Each row was made from one path, in order. Every step used is in the known rows, and no mark comes twice. Write each row's path.
Known rows
nedaru/senat: [-26   3  -1 -48  -4   1  12  35  -6  26   8  25  18 -51 -26 -22  12 -30
  -7 -18   9 -25  41 -13   3  17   9  52  53   6  -3  35 -18   1 -36 -20
  28 -38  34  15  21  14 -50 -11  29  -8   5]
bimun/zekag/reres: [  3  40  13   2 -22  46 -21  28   9 -70   5  50  10  13 -15  -5   7   8
   0 -40  26 -22  61  -8  -2  41  -9 -34 -21 -13 -35   2   0  17 -28   7
  41 -11  32  35 -52 -30   0  42  12 -55  -2]
senat/nedaru/bekin/punuki: [ -2  24  13 -39 -13  40  -5   5 -17  34  47  24  16 -28  43 -26 -11  -6
  11 -13 -19 -69  -4  -4  15 -35   7  37  16  -9 -23   5  10 -23   5   0
  27  27  -1   3  -4  69  -4 -27 -25 -15  15]
zekag/reres: [  0  28  26 -14  11  36 -11  44   3 -40  15  35   4 -15  -6 -13  26  11
  13 -24  40 -19  55 -36   7  31 -15 -24  -6  -7 -37  12   2  15 -16   6
  21 -16  17  26 -31  -9  -7  33   9 -27   3]
reres/zilus/vere: [  7 -15   7 -20  61  19  59  39  17 -14 -34  10 -52 -14  -6 -12  50 -38
  30   1  14  43   8 -19  -3  33 -40  28  31   0  24  -6  15  -6   1   6
   9 -42  14  -7   5 -54 -55  12  -6  25  -9]
linum/bekin/punuki: [  1  32  15 -13 -23  34 -13   1 -23  24  51   5  11 -44  41 -12  22 -13
  30  -3  10 -38  28  10 -12  -5  19  12  13 -31  -7 -28  12 -20   4   9
  18  25   1  -7  18  19   6  14 -10  -7  17]
danal/vere/zilus: [  5 -29  16   4  30  18  45  25  28 -42 -13  35 -44 -26  -3 -27  44 -49
   7  -2   4  42  24 -48 -18  47 -45   9  15  -6 -11  20 -11  -8 -10  30
 -12 -31 -10  33   4 -55 -75  20  29  32 -20]
nima/reres: [-17  12  26  -8   3  30  -6  37  11 -22  16  30  -7   4 -11  -2  19   8
  -1  -8  14  15  66 -19  24  49 -11 -10  16 -26 -23   6 -17  21 -47  14
  42 -34  11  20 -33 -32 -12  24   0  -6  11]
vosebu/senat/nedaru: [ -7 -23  37 -75   5   9 -21  -3  15  18  29  23  58 -69 -18 -50  10 -44
   7 -12 -12 -29  49 -18  13   2 -14  49  33  36 -10  53  -6 -15  -9 -24
   4 -14  55   7 -14  52 -32 -71  38 -23  11]
bimun/zekag: [ -4  12  -7  -8 -19  45 -14  24   6 -42  14  38  19  -1  -8  -4  10 -16
  -6 -25  11 -11  44   0  -2  47   3   7   3 -24  -1  -5   1  14 -44  -1
  51 -11  30  15 -26 -30 -26  17  17 -50 -11]
danal/vere/zilus/reres/zekag: [ -2 -43  27  26  14 -19   1  52  17 -76 -62  65 -48  18 -12   8  57  -3
 -20  13  26  24  38 -10 -11  51   2 -33   3   1 -32 -12 -14 -16 -21  20
  19 -13  -5  70 -26 -75 -65  31   7  18 -15]
danal/vere/zilus/reres/punuki/bekin: [ 42   2   7  22   4  -6  31  42  18 -31 -42  16 -54  14 -18 -22  16   0
 -16 -14  19  22 -19 -29  -3  -5 -23 -24  51  18  -2 -21 -26 -42  -7  45
 -12  51 -24  52  10 -21 -48   1 -15  12  -2]
bimun/zekag/reres/punuki/bekin: [ 47  59 -14   1 -41  46  -9  41  -2 -34   3   9  -3  24 -36 -19 -23  27
 -10 -46  33 -26   3  10  13  -1 -14 -35  18  -6 -16 -25 -25 -24 -17  19
  25  59  27  23 -16  10  -2  28  -8 -66   5]
senat/nedaru: [  2  -6  34 -43  17  22 -21  16  21   1  28  25  24 -42 -17 -48  13 -26
   3 -25   0 -19  42 -15  11  18   5  26   2   1 -20  30  -4   1 -13 -10
   6   4  28   9 -10  44 -32 -34  15 -26  -3]
vosebu/senat/nedaru/bekin/punuki/reres: [-25  33  31 -50 -51  13 -40  -5 -43  42  13  39  30 -27  30 -44 -20   1
  22  -1 -43 -59  14  17  22 -51  11  17  56  44 -35  17  10 -35 -28  -9
  40   6   4  11 -26  78  14 -41 -15  -7  39]
senat/nedaru/bekin/linum: [ 19  25  23 -56   9  30 -45  39   1  17  40  21  33 -70  12 -57 -33  -6
  16 -22 -18 -51   1  18  11 -38 -14  38  11 -26 -10  31   1 -18 -14 -24
  23  13  11   1  16  96 -13 -20 -16 -38  20]
vere/zilus/reres/punuki: [ -2   5   9  26   5 -19  33  35  24 -45 -44  22 -48  14  -7 -20  33  17
   6   5  38  11 -10 -14   0  -2   3 -27  37  -5 -17 -20 -19 -18   4  40
   3  36 -26  55  11 -28  -9  -2 -31  15  24]
zilus/vere/danal: [ 16 -16  15  -9  47  39  65  36  22 -10 -43  32 -29 -35 -11 -15  40 -25
  32  15  -5  36  38 -14  11  88 -36  35  56   8  33 -15   9  -6  -8 -20
   6 -30  -9   9  10 -49 -56 -20  18   5 -33]
danal/vere/zilus/reres: [ -6 -34  39  30  33 -12  29  32  32 -59 -47  58 -48   5   4  -9  51 -19
  -8   4  11  33  35 -52 -24  34 -18 -21  18  11 -22   7  -4  -7 -14  37
  -2 -20 -27  69 -24 -67 -60  11   4  39  -8]
bekin/punuki/reres/nima: [-25  35  18   8   5  12 -30   8 -32 -20 -24  17  -6  19  28   9  28   7
  21  10   2 -13   4 -35  28  31  11 -47  27  -6 -11 -16  18  11 -43  25
  43 -11  -5  42 -49  -7   9  33 -17   0  45]
linum/bekin/punuki/reres/zilus: [ -4  52  25  -4 -21   7  -9  11 -26   3  -8  25 -41   1  37 -23  25  -1
  48   7  -3  12  29  30 -16 -30  16 -37  15   0 -15 -22   7 -14 -17  34
  18   0   6 -12   0  13  11  45 -11  10  39]
senat/vosebu: [-11   8  16 -68  33  49  -2  26  17  15  23  19  43 -56 -10 -40  36 -18
   7   6  -5  -5  58 -45  19  49 -10  47  29   7   6  31  -3   8 -55  12
  30 -26  24   8   8   2 -46 -39  41  11  -2]
bimun/zekag/reres/punuki/bekin/nedaru/senat: [ 13  44 -14 -27 -54  18  -8  15 -18  17  15 -13  30  -6 -57 -26 -39 -16
 -40 -44   1 -53  -2  26  17 -52  24  -7  33  17  -4   2 -25 -42  -6  -3
  26  40  38  38  15  51  20 -18 -17 -54  14]
punuki/reres: [-23  26  30 -11 -14  16 -41  35 -21 -15  -9  40  -6  -8  -8 -36  16  11
  16  -2   5  10  51  -1  12  31  17 -17  36  13 -36   2   3   5 -60  -1
  40 -14  -6  19 -27   2  -9  12  -1 -13  15]
vere/zilus/reres/nima: [ -7 -16  22  22  49  -9  14  34  18 -61 -75  25 -21  11   8  22  53   1
  -8  16  28   8   6 -64  -2  34  -2 -45  20 -42   1  -1   4  22 -24  42
   2 -22   1  74 -29 -50 -35  38  -5  22  28]
zekag/reres/zilus: [  7  34  13 -22  33  28  27  45  15 -45 -14  32 -33   6  -1 -10  38  -4
  34 -12  37  14  45 -31   1   4 -30 -28 -18  -5 -19   7  -5  23  -3  25
   8 -34  31   7 -19 -19 -19  56  13  -3  14]
nedaru/bekin/punuki: [ -8  34  -9 -30 -15  43   9  27 -34  30  39  22   4 -22  48  -5   3  -3
  19   0  -3 -62  -8 -15  19 -14  -4  37  28 -27 -14 -11  12 -13 -13   8
  52   9 -12   2   3  33 -11   6 -21  -4  18]
linum/bekin: [ 19   3  10 -16  -8  26 -17  26  -2  -2  34  10  32 -64  13 -34  15  -9
  12  -8  26 -21  60   6 -17  21  19  16  14 -39  -3  -6   2  -9 -25  -4
  11  -2  24 -13  27  16 -23  24  10 -20   5]
punuki/reres/zilus: [ -9  29  21 -19  12   7  -2  43  -8 -22 -31  37 -42   8   0 -30  30  -4
  33   4  10  36  41   3   0   5  -4 -30  23  11 -13   1  -6  15 -42  22
  28 -29  16   3 -14 -11 -25  38   4   4  25]

Which path is each row?
[ -7  29   3   7  -8  11  12  39  22 -31   6   6 -31  16 -21  -5   8  30
   8 -16  24  11  25  -3  44  33 -15 -20  33 -11 -18 -21 -27   4 -17  24
  37  16  -2  14 -12 -23  11  10 -27 -10  22]
nima/reres/punuki
[-21  52  22 -13  -3  13   3  21 -24  -2 -22  33 -57  23  27 -17  32  -8
  47  12  -7  16  14   8   2 -18   1 -32  25  18 -19 -17   3   1 -26  33
  34 -14  -4   7 -18  -8   1  28 -10  16  37]
bekin/punuki/reres/zilus
[-13  39   0   1  -7  20 -21  19 -39 -11 -22  20   3  14  43  11   3  22
  16   9  -7 -45 -10 -30  29   0  12 -33  32 -18 -17 -14  26   7 -44  26
  53 -10  -8  31 -41  21   5  45 -31   4  43]
nedaru/bekin/punuki/reres/nima
[  3 -12  17  39  18 -26  45  30  39 -65 -46  31 -66  22  -7  -9  37   8
   8  -1  28  26  -5 -31  -6  14 -23 -27  30  19 -14 -16 -14 -25  11  46
  -2  26 -36  56  -1 -57 -36  -3 -24  33   2]
danal/vere/zilus/reres/punuki
[  4  -6  20 -27   4  19 -32   2 -10  17  49 -19  52 -72   1 -39   8 -28
  -4   6  11 -22  42   9   1 -19  42  12  -7 -34  10 -10  13 -26  -1  -5
  11  19  11  -4  42  48  12 -14 -17 -20  10]
linum/bekin/nedaru
[ 16  46  -7 -65 -32  32  -7   4  -1  32  17  -7  62 -24 -57 -39 -25 -13
 -41 -34 -27 -44  18   7  23 -36  16  14  37  34  13  23 -24 -34 -33  16
  27  23  51  38  21  56   6 -52   9 -27  12]
bimun/zekag/reres/punuki/bekin/nedaru/senat/vosebu
[ 12  40   2 -77  -8  26   0  13  -2  54  24 -24  55 -52 -51 -52  -9 -15
 -28 -17 -20 -40  13 -14  32 -40   8  26  49  40  10  34 -24 -44 -24  15
  12  18  35  31  40  70   5 -61   8  -1  18]
zekag/reres/punuki/bekin/nedaru/senat/vosebu
[ 13 -16   8 -77 -10  22 -12  15   0  28  27  30  71 -71   9 -50 -23 -15
  -1 -12 -23 -66  27  -9  20 -27 -14  68  44  18  -7  53   2 -17 -14 -28
  17  -9  40  -3   4  84 -44 -48  14 -19  15]
vosebu/senat/nedaru/bekin
[ -5  19  13 -14  27  19  23  41  23 -24 -14  26 -44  21  -1   5  34   0
  17   1   9  41  49 -11  14  22 -29 -24   6 -23  -6   6 -20  29 -29  33
  24 -45  22   0 -24 -42 -28  47   5  13  26]
nima/reres/zilus
[  0  19   8 -34 -19 -21  -1  33 -20  45  -8 -12  22 -24 -43 -29 -16 -17
 -44 -11   1 -39 -16   4  23 -62  44  14  65  23   7  -1 -19 -49 -11   2
  22  47   4  44  38  61  -1 -54 -33 -13  31]
zilus/reres/punuki/bekin/nedaru/senat
[ -3   5   9 -60  -4  -7  26  13   5  52 -25 -14  31 -43 -43 -51   2 -24
 -43   4 -32 -13 -10  -9  10 -56  19  29  80  27  26  30 -30 -52 -27  32
   0  30   9  60  54  49 -16 -79  -3  30  26]
vere/zilus/reres/punuki/bekin/nedaru/senat/vosebu
[  8   5  21 -84  -3  13 -43  26  -3  31  38  26  60 -98  12 -57 -36 -24
  24 -13 -30 -62   4  14  12 -47 -32  57  38   3   1  47  -5 -32 -10 -31
  21   1  28   1  18 109 -14 -42   8 -34  28]
vosebu/senat/nedaru/bekin/linum
[ -3  10  -1 -61 -11  12  -7  23 -29  68  27 -15  42 -59 -40 -39 -14 -53
 -43 -13 -15 -36   8  -2  15 -37  29  46  56   5  19  22 -18 -35 -26 -16
  16   6  26  22  45  63 -25 -40   5 -24  12]
punuki/bekin/nedaru/senat
[ 30  21  -1 -31  -3  27 -12  26 -16  28  33 -43  20 -25 -31 -41 -12 -22
 -15  -4  13 -16 -29  -1  38 -32  17   7  28 -10  16 -22 -12 -48   2  10
  14  64  -7  10  37  62  10 -37 -33 -34  13]
reres/punuki/bekin/nedaru
[  6  16  10  -4  40  25  -6  36  10 -64 -19  11  11   5  -3  16  31   7
   3 -11  42 -21  32 -69  23  51 -18 -45 -13 -31 -17   6   9  33 -23  20
  16 -32  29  41 -50 -21 -13  61   3 -16  17]
zekag/reres/nima
[-18  10  16 -11 -27   8 -57  51 -26 -40 -26  44  -9   2 -22 -20  23  23
   0  10  20   3  57  32  23  46  31 -29  14   3 -45 -14 -11  -8 -62 -14
  59 -14  19  27 -34 -12 -21  32   1 -32   0]
punuki/reres/zekag
[ -6  28  21  -9  -8  13 -38   5 -29  -3 -18  23  15  10  36  -9 -11  14
   7   0 -21 -50  -3 -22  31 -15  21 -30  23  -1 -21   6  23  -4 -32  19
  33   7   8  29 -46  54   9  23 -34  -2  45]
senat/nedaru/bekin/punuki/reres/nima
[ -2  23  13  -2  12  24  37  32 -26  11 -39  27 -67  14  31 -16  16  -5
  44   8 -22  12 -17  12   3 -18 -26   5  54  19   4 -21  30 -30 -12  12
  32 -21 -15  -6  -6 -19 -16  22 -47  33  16]
nedaru/bekin/punuki/reres/zilus/vere
[-30  32  23 -11 -37  14 -52  36 -43 -20 -12  41 -20  16   5  -7  25  14
  12  13  10 -15  33  37  27  29  34 -33  12  11 -48 -27  -2 -19 -43  -2
  65   7  -1  30 -38  -8  -1  21 -14 -23  11]
bekin/punuki/reres/zekag
[ 11  -9   8  -6  -7 -33  33  18   2  20 -30  -7 -17 -14 -39 -32   0 -41
 -47 -11 -16  -6 -25 -10  -2 -53  13   6  67  34  10   6 -28 -62   5  26
 -10  33 -10  63  44  21 -32 -38 -24  26  12]
danal/vere/zilus/reres/punuki/bekin/nedaru/senat
[  7  25  -3  15   7  33 -20  25  13 -85 -22  27  20  25 -10  25  14  14
  -5 -26  35 -23  36 -44  12  54  -8 -59 -24 -30 -11  -1  12  38 -35  22
  35 -28  46  49 -68 -42  -4  76   7 -43  15]
bimun/zekag/reres/nima
[ 34  57   0 -38  -5  29 -30  48  -6  15  27 -20  -6 -43 -17 -42 -26  -5
  26 -22  18 -11 -34  20  20 -22 -25   3  42 -21  13 -24 -27 -38 -15   1
  23  59  -1   7  33  60   1  -9 -15 -44  18]
reres/punuki/bekin/linum
[-14 -21  22  10   6 -12  -8  57   8 -60 -63  50 -29   7 -15   0  51  12
 -20  18  33   8  36   9  -4  30  17 -32   9 -22 -35 -10 -20  -9 -24  15
  27   1   2  64 -16 -49 -44  22  -4  -2   4]
vere/zilus/reres/zekag
[ -2  11   2 -99   9  29  -7  11 -15  86  31 -15  78 -78 -41 -53   1 -48
 -37  -3 -41 -29  26 -22  25 -21  20  67  60  24  31  46 -16 -34 -53  -2
  23 -10  41  22  50  70 -38 -79  31   7   9]
punuki/bekin/nedaru/senat/vosebu
[  8  20 -16 -54 -23   2   4  24 -19  62  22 -31  29 -43 -49 -44 -22 -39
 -32 -15  -3 -34 -17  10  29 -52  25  37  62  15  15   3 -27 -48  -7 -11
  18  36  19  16  57  70  -9 -50 -12 -21  23]
reres/punuki/bekin/nedaru/senat
[ 18   3   6 -49  -1  34 -16  28   4  12  28  32  35 -47   3 -42 -19   1
 -10 -22 -10 -57  26 -11  18 -13   5  46  19 -18 -20  31   4  -9 -19 -12
  16   8  21  -1   8  75 -41 -15  -3 -24   7]
senat/nedaru/bekin
[ 32  40  -3  -8 -24  30   0  47   1   4   7 -10 -15  14 -33 -11 -11  27
 -19 -20  18   3   2   1  36   8 -16 -17  51 -16  -9 -25 -39 -18 -36  26
  25  41   9  11   0   9  -7  11 -20 -30  16]
nima/reres/punuki/bekin
[ 23  -9  20  17  11  -6  13  18   7 -10 -18 -15 -27   5 -22 -33  10 -25
 -33   1   1  16 -36 -26  10 -36   2 -30  28  14   8 -21 -14 -62  14  44
 -14  64 -38  57  25   8 -13 -30 -40  13   1]
danal/vere/zilus/reres/punuki/bekin/nedaru
